What can hang from each mark:
kipa: devig mebif
mebif: kipa samoz
mupotez: kopa
nepevi: moki
kopa: damig mupotez
damig: kopa moki tuza
sedi: tuza
butu: riro zalaf
moki: damig
tuza: damig zalaf
devig: kipa
zalaf: butu tuza
samoz: riro
riro: butu samoz

Each row was made from one small tree. Brackets hold a mark, then the marks that hang from it, in alphabetical order. Every link used is in the known rows. Write each row's tree.
In the rows, 128 means zero.
Known rows:
[mebif kipa [samoz [riro butu]]]: [135 137 109 129 112 139  76  83 108 113 143 100 176 113 169  98 164 170
 153 139 172 116 153 129 190 103 125 127 102  81 116]
[nepevi [moki damig]]: [104 181  88 139 126 111  95 148 111 107 119  92 133 108 123 101 150 199
 195 145 169 105 138 148 145 141 106 147 129 137 116]
[mupotez [kopa damig]]: [115 148 122 141 156 113 100 114 119  85 111  90 128  99 133 111 154 187
 177 162 179 122 115 134 150 149 132 150  97 131 121]
[kipa mebif]: [128 125 103 129 129 119  90 124  97  76 120 100 145 107 135 123 140 196
 174 165 162 130 122 147 135 119 127 146  86 134 100]
[mupotez [kopa [damig moki tuza]]]: [108 149 124 112 140 143 110 108 135 100 120  90 131  89 115 102 148 192
 180 161 179 111 159 122 163 137 111 141  96 133 120]
[moki [damig [kopa mupotez] [tuza [zalaf [butu riro]]]]]: [ 88 182 117 145  97 165 104 109 116  85 177  85 151  99 146  67 158 173
 144 180 137 120 156 121 174 148 110 165 114 127 133]
[mebif [kipa devig] [samoz [riro [butu [zalaf tuza]]]]]: [137 121 104 126 108 146  64  90 102  82 172  86 177 102 159  79 115 192
 163  99 166 111 132 118 189 107 131 114 111 100 136]
[tuza [damig [kopa mupotez] moki] [zalaf [butu riro]]]: [105 154 123 124  99 146 106  98 122  60 176  83 139 112 157  73 157 178
 163 162 144 134 159 108 151 138  90 128 133 150 122]
[devig [kipa [mebif samoz]]]: [117 118  95 126 114 144 112 125 108  72 127  92 167  87 152 141 145 182
 163 153 167 118 135 138 138 121 121 153 111 123  99]
[kipa devig [mebif [samoz [riro [butu [zalaf [tuza damig]]]]]]]: [136 116  91 109 107 121  62 107 109  36 192  93 186  90 150  81  97 204
 176 117 188  94 135 127 174  95 108 106 100 119 103]
[damig [kopa mupotez] [tuza zalaf]]: [ 93 133  90 155 142 173 107  99  90  86 139  79 149  92 139  85 155 160
 137 202 141 144 141 110 145 133 106 167 106 125 135]
[butu [riro samoz] [zalaf tuza]]: [119 135 130 126 117 142 103 117  99  49 151  94 135  92 126  88 149 171
 145 103 143 109 111 125 170 139 124 148 124 111 131]
[mupotez kopa]: [124 138 130 124 143 122  95 116  95  88 116  97 122 104 139 115 172 181
 181 175 175 140 109 155 141 146 142 151 106 141 111]
[butu [riro samoz]]: [126 148 126 132 118 145 113 117 114  75 134 112 126 106 132  98 179 173
 147 138 157 116 124 139 160 132 124 146 116 113 100]
[tuza [damig [kopa mupotez] moki] [zalaf [butu [riro samoz]]]]: [105 146 127 116 101 147 118  93 122  53 182  96 147 102 155  62 166 169
 147 150 154 130 162 100 168 128  79 129 139 137 112]
[devig [kipa [mebif [samoz [riro [butu [zalaf [tuza damig]]]]]]]]: [125 112  99 115  97 128  61 107 115  54 194  74 202  86 157  98 128 181
 160 114 174  73 144 108 182 107 106 139 114 101 122]
[zalaf [butu [riro samoz]] tuza]: [125 135 155 102 111 125 112 113 104  72 164 101 135 118 134  81 154 192
 143 119 146 112 137 128 195 122 114 124 124 111 117]
[samoz [riro [butu [zalaf [tuza [damig kopa]]]]]]: [128 137 108 137 134 125  41  91 109  69 199  76 151 100 157  64 137 171
 156 142 179  97 135 111 187 128 119 137 108 104 135]
[riro butu samoz]: [118 122 115 126 118 122  98 105 109  99 136 116 144 119 140  92 162 167
 136 162 165 112 120 133 186 103 131 136 125 103  92]
[zalaf [butu [riro samoz]] [tuza [damig [kopa mupotez] moki]]]: [131 156 144  91 102 136 112 107 120  68 184  86 147 107 148  53 149 191
 125 143 166 124 178  90 180 133  80 106 118 128 107]
[moki [damig [kopa mupotez] [tuza zalaf]]]: [ 84 165  82 165 128 165 108 108 104  98 142  67 160  91 140  77 150 173
 144 204 150 123 145 112 154 147 106 181 107 121 133]
[mupotez [kopa [damig moki [tuza [zalaf [butu [riro samoz]]]]]]]: [ 88 144 154 100 115 152 123  91 141  62 166 115 137  85 125  77 165 176
 178 129 154  98 161 114 202 118  93 142 131 132 129]
[damig [kopa mupotez] moki [tuza [zalaf [butu [riro samoz]]]]]: [101 143 134 107 104 180 120  93 114  70 174 105 142  90 140  59 163 157
 136 161 134 135 175 101 183 117  85 137 126 130 122]
[riro [butu [zalaf [tuza [damig [kopa mupotez] moki]]]] samoz]: [117 126 108 111 109 129  85  99 112  67 175  82 164  95 143  52 128 168
 119 150 172 115 150  80 183 126  94 119 127 116 116]
[butu [riro samoz] [zalaf [tuza damig]]]: [115 138 122 126 101 132 105 115 112  40 174  86 148  93 126  84 153 180
 148 100 168  91 122 119 171 147 109 144 127 110 125]
[devig [kipa [mebif [samoz [riro [butu zalaf]]]]]]: [123 114 100 123 106 141  58 110 111  62 164  98 182  82 159 113 141 155
 160 125 154  99 127 132 169 106 128 148 111 105 114]
[samoz [riro [butu [zalaf [tuza damig]]]]]: [125 125 112 126 117 110  56  99 104  75 184  69 163 115 140  73 138 182
 161 120 162  89 126 115 187 120 114 130 114  97 134]
[sedi [tuza [damig [kopa mupotez] moki] zalaf]]: [110 132  80 136 141 179 107 106  94  81 160  65 149  89 136  76 160 180
 158 175 158 147 157  97 127 121 106 144 133 144 127]

Which tree is each row?
[ 88 149 129 124 100 155 128 105 132  81 147  82 151 109 117  76 141 185
 153 139 113 111 168  90 176 122  79 129 120 123 137]	[kopa [damig moki [tuza [zalaf [butu riro]]]] mupotez]
[128 108 107 115 114 137  61 110 102  60 172  81 186  82 157 105 124 170
 155 117 148  92 131 113 185 101 118 141 112 102 127]	[devig [kipa [mebif [samoz [riro [butu [zalaf tuza]]]]]]]
[125 154 146  92 106 137 104 101 133  61 198  97 130 101 149  63 149 195
 152 130 180 107 176 109 192 128  93 114 129 128 109]	[zalaf [butu [riro samoz]] [tuza [damig kopa moki]]]
[ 82 129  90 144 135 152 127  98 131  88 126  75 144  96 112  98 136 188
 179 145 143  99 156 103 168 112  89 151 126 117 139]	[kopa [damig moki [tuza zalaf]]]
[130 162 141 101 104 136 101 112 120  76 180  75 138 117 149  65 141 203
 140 153 156 130 175  97 162 144  87 106 111 140 121]	[zalaf [butu riro] [tuza [damig [kopa mupotez] moki]]]
[136 140 109 115 125 130  54  96 109  79 179  63 163 102 152  49 128 173
 142 148 159 116 154  84 173 125  93 116 108 113 132]	[samoz [riro [butu [zalaf [tuza [damig [kopa mupotez] moki]]]]]]
[104 142 103 127 130 146 119 109 136 105 118  82 137 101 106  96 138 196
 165 146 161  99 167 110 167 126  98 136 103 111 119]	[kopa [damig moki tuza]]
[ 93 127 110 123 119 131 103  86 118  67 179  81 131 107 156  86 143 184
 191 158 169 126 155 124 164 123  99 134 147 144 124]	[tuza [damig kopa moki] [zalaf butu]]
[110 130 104 140 118 124  60  96 115  66 187  81 143 100 151  79 126 176
 150 155 179 102 126 117 180 135 131 141 120 121 131]	[riro [butu [zalaf [tuza [damig kopa]]]]]
[134 128  98 124 128 147  89 119 104  77 140  83 173  86 156 126 155 179
 168 140 166 111 145 132 147 113 110 149  96 109 102]	[devig [kipa [mebif [samoz riro]]]]
[103 118  86 127 126 163 116 106 101  81 156  70 147  98 119  96 163 195
 187 138 159 120 149 119 139 104 112 144 151 138 125]	[sedi [tuza [damig moki] zalaf]]
[109 146 101 129 125 145 123 115 123 111 106  72 157 105 105  88 135 193
 139 160 146 118 169  92 153 132  85 129  94 109 118]	[kopa [damig moki tuza] mupotez]
[119 142 148 110 102 129 110 112 110  74 156 118 130 116 137  90 172 176
 149 127 152 120 132 144 181 129 124 131 124 115  99]	[zalaf [butu [riro samoz]]]
[ 88 141 132 116  99 155 139 100 130  74 151  94 161 102 115  66 150 174
 138 127 121 106 172  85 194 112  69 130 126 109 126]	[kopa [damig moki [tuza [zalaf [butu [riro samoz]]]]] mupotez]
[144 139  97 136 123 156  93  96 104 100 139  88 163 105 161 100 148 200
 176 122 184 133 145 137 152 120 124 123  98 111 111]	[mebif [kipa devig] [samoz riro]]
[101 120  83 148 130 156 108 109  89  79 163  72 151 100 122 100 170 187
 177 147 162 118 127 128 142 114 125 159 143 129 128]	[sedi [tuza damig zalaf]]
[110 107 119 121 118 119  85 105  96  73 153  96 152 105 132  79 133 166
 136 127 150 105 109 119 198 113 130 137 132 100 125]	[riro [butu [zalaf tuza]] samoz]
[130 122  86 122 123 139 111 122 104  55 124 112 151  89 143 121 116 209
 181 156 181 136 129 157 128 109 125 121  98 140  80]	[kipa devig [mebif samoz]]
[125 154 117 115 108 154 101 112 119  42 170  79 147  80 136  60 143 172
 129 127 162 120 153  87 157 152  86 130 119 125 126]	[butu [riro samoz] [zalaf [tuza [damig [kopa mupotez] moki]]]]
[ 84 171 124 137  99 168 108  98 130  72 195 107 141  88 146  66 167 167
 153 155 159  94 157 131 206 134 113 176 131 116 124]	[moki [damig kopa [tuza [zalaf [butu [riro samoz]]]]]]
[103 145  98 149 132 141 118 116 111 107 111  75 162 109 109  93 141 185
 128 169 151 117 150 101 154 139  98 145  84 102 121]	[kopa [damig tuza] mupotez]
[121 140 125 100 117 120 105 107 105  86 165  61 151 116 148  67 127 204
 143 163 169 139 171  95 164 137  85 105 115 133 119]	[zalaf butu [tuza [damig [kopa mupotez] moki]]]
[120 141 149 103  94 114 113 107 114  63 188  95 151 120 134  77 159 198
 145 116 169  96 151 120 194 127 100 121 128 111 108]	[zalaf [butu [riro samoz]] [tuza damig]]
[ 99 137  84 163 138 139 104  99  97  68 148  68 154 103 155  87 155 171
 152 195 163 137 129 109 132 140 102 158 119 133 126]	[tuza [damig [kopa mupotez]] zalaf]
[102 128 123 120 101 161 113 102 101  58 204 104 151 100 127  77 185 178
 159 114 157 108 143 128 179 108 118 144 153 123 116]	[sedi [tuza damig [zalaf [butu [riro samoz]]]]]
[ 94 134  85 163 140 138  98  94 110  63 162  79 135 100 156  98 158 175
 178 178 176 121 127 126 142 136 114 166 128 135 126]	[tuza [damig kopa] zalaf]
[ 91 145 128 136 115 174  94  91 113  65 187 106 123  97 146  84 164 165
 163 164 141 119 151 135 178 131 121 158 119 133 135]	[damig kopa [tuza [zalaf [butu riro]]]]
[124 147 101 141 140 128  98 112  93  83 150  60 155 109 147  79 140 194
 131 184 176 133 146  99 144 148 100 135  96 122 122]	[zalaf [tuza [damig [kopa mupotez]]]]
[ 86 133 115 129 145 150 118  97 129  83 127  84 136  84 121  98 148 185
 192 161 159 110 147 114 165 126 101 159 119 136 140]	[mupotez [kopa [damig moki [tuza zalaf]]]]
[130 138 111 116 127 132  47  92 121  73 195  74 144 100 154  59 130 178
 168 134 172 100 155 102 186 119 107 122 118 112 133]	[samoz [riro [butu [zalaf [tuza [damig kopa moki]]]]]]
[107 112 111 129 109 123  83 103 104  72 143 113 148 103 134  88 151 151
 142 134 159 112 103 136 183 118 140 143 133 104 110]	[riro [butu zalaf] samoz]
[ 94 112 104 127 116 142 105 102  86  76 184  78 154 111 128  89 164 190
 179 135 159 121 134 134 162 108 125 146 148 128 128]	[sedi [tuza damig [zalaf butu]]]
[136 124 104 120 116 139  71 110 114  89 154 102 180  97 164 115 152 173
 156 154 163  98 145 127 171  93 118 140 103 104  94]	[devig [kipa [mebif [samoz [riro butu]]]]]
[ 90 151 150 108 113 150 112  97 143  68 162 100 128  94 126  87 155 188
 194 138 144 103 158 122 185 130 104 144 124 144 137]	[mupotez [kopa [damig moki [tuza [zalaf [butu riro]]]]]]
[ 91 128 116 115 119 163 112  92  98  89 153  80 146 101 140  73 140 169
 152 180 135 149 169 108 164 118  92 137 123 133 133]	[damig [kopa mupotez] moki [tuza [zalaf butu]]]
[118 147 106 120 131 174 107 109 106 105 125  84 136  96 129  82 150 174
 136 194 156 148 174 109 142 136 100 136  91 128 114]	[damig [kopa mupotez] moki tuza]
[147 126  95 115 124 133  72 110 111  71 153 122 165 102 155  97 126 199
 172 156 177 119 136 148 162  80 125 108  90 123  77]	[kipa devig [mebif [samoz [riro butu]]]]
[103 136  87 143 131 144 112 100 109  74 143  67 146 101 149  84 149 177
 163 183 160 140 149 101 130 133  87 142 128 142 124]	[tuza [damig [kopa mupotez] moki] zalaf]
[122 131 110 111 119 117 116 113 112  90 143  62 142 117 123  95 137 214
 172 142 170 108 153 112 156 126  93 119 125 125 117]	[zalaf [tuza [damig moki]]]
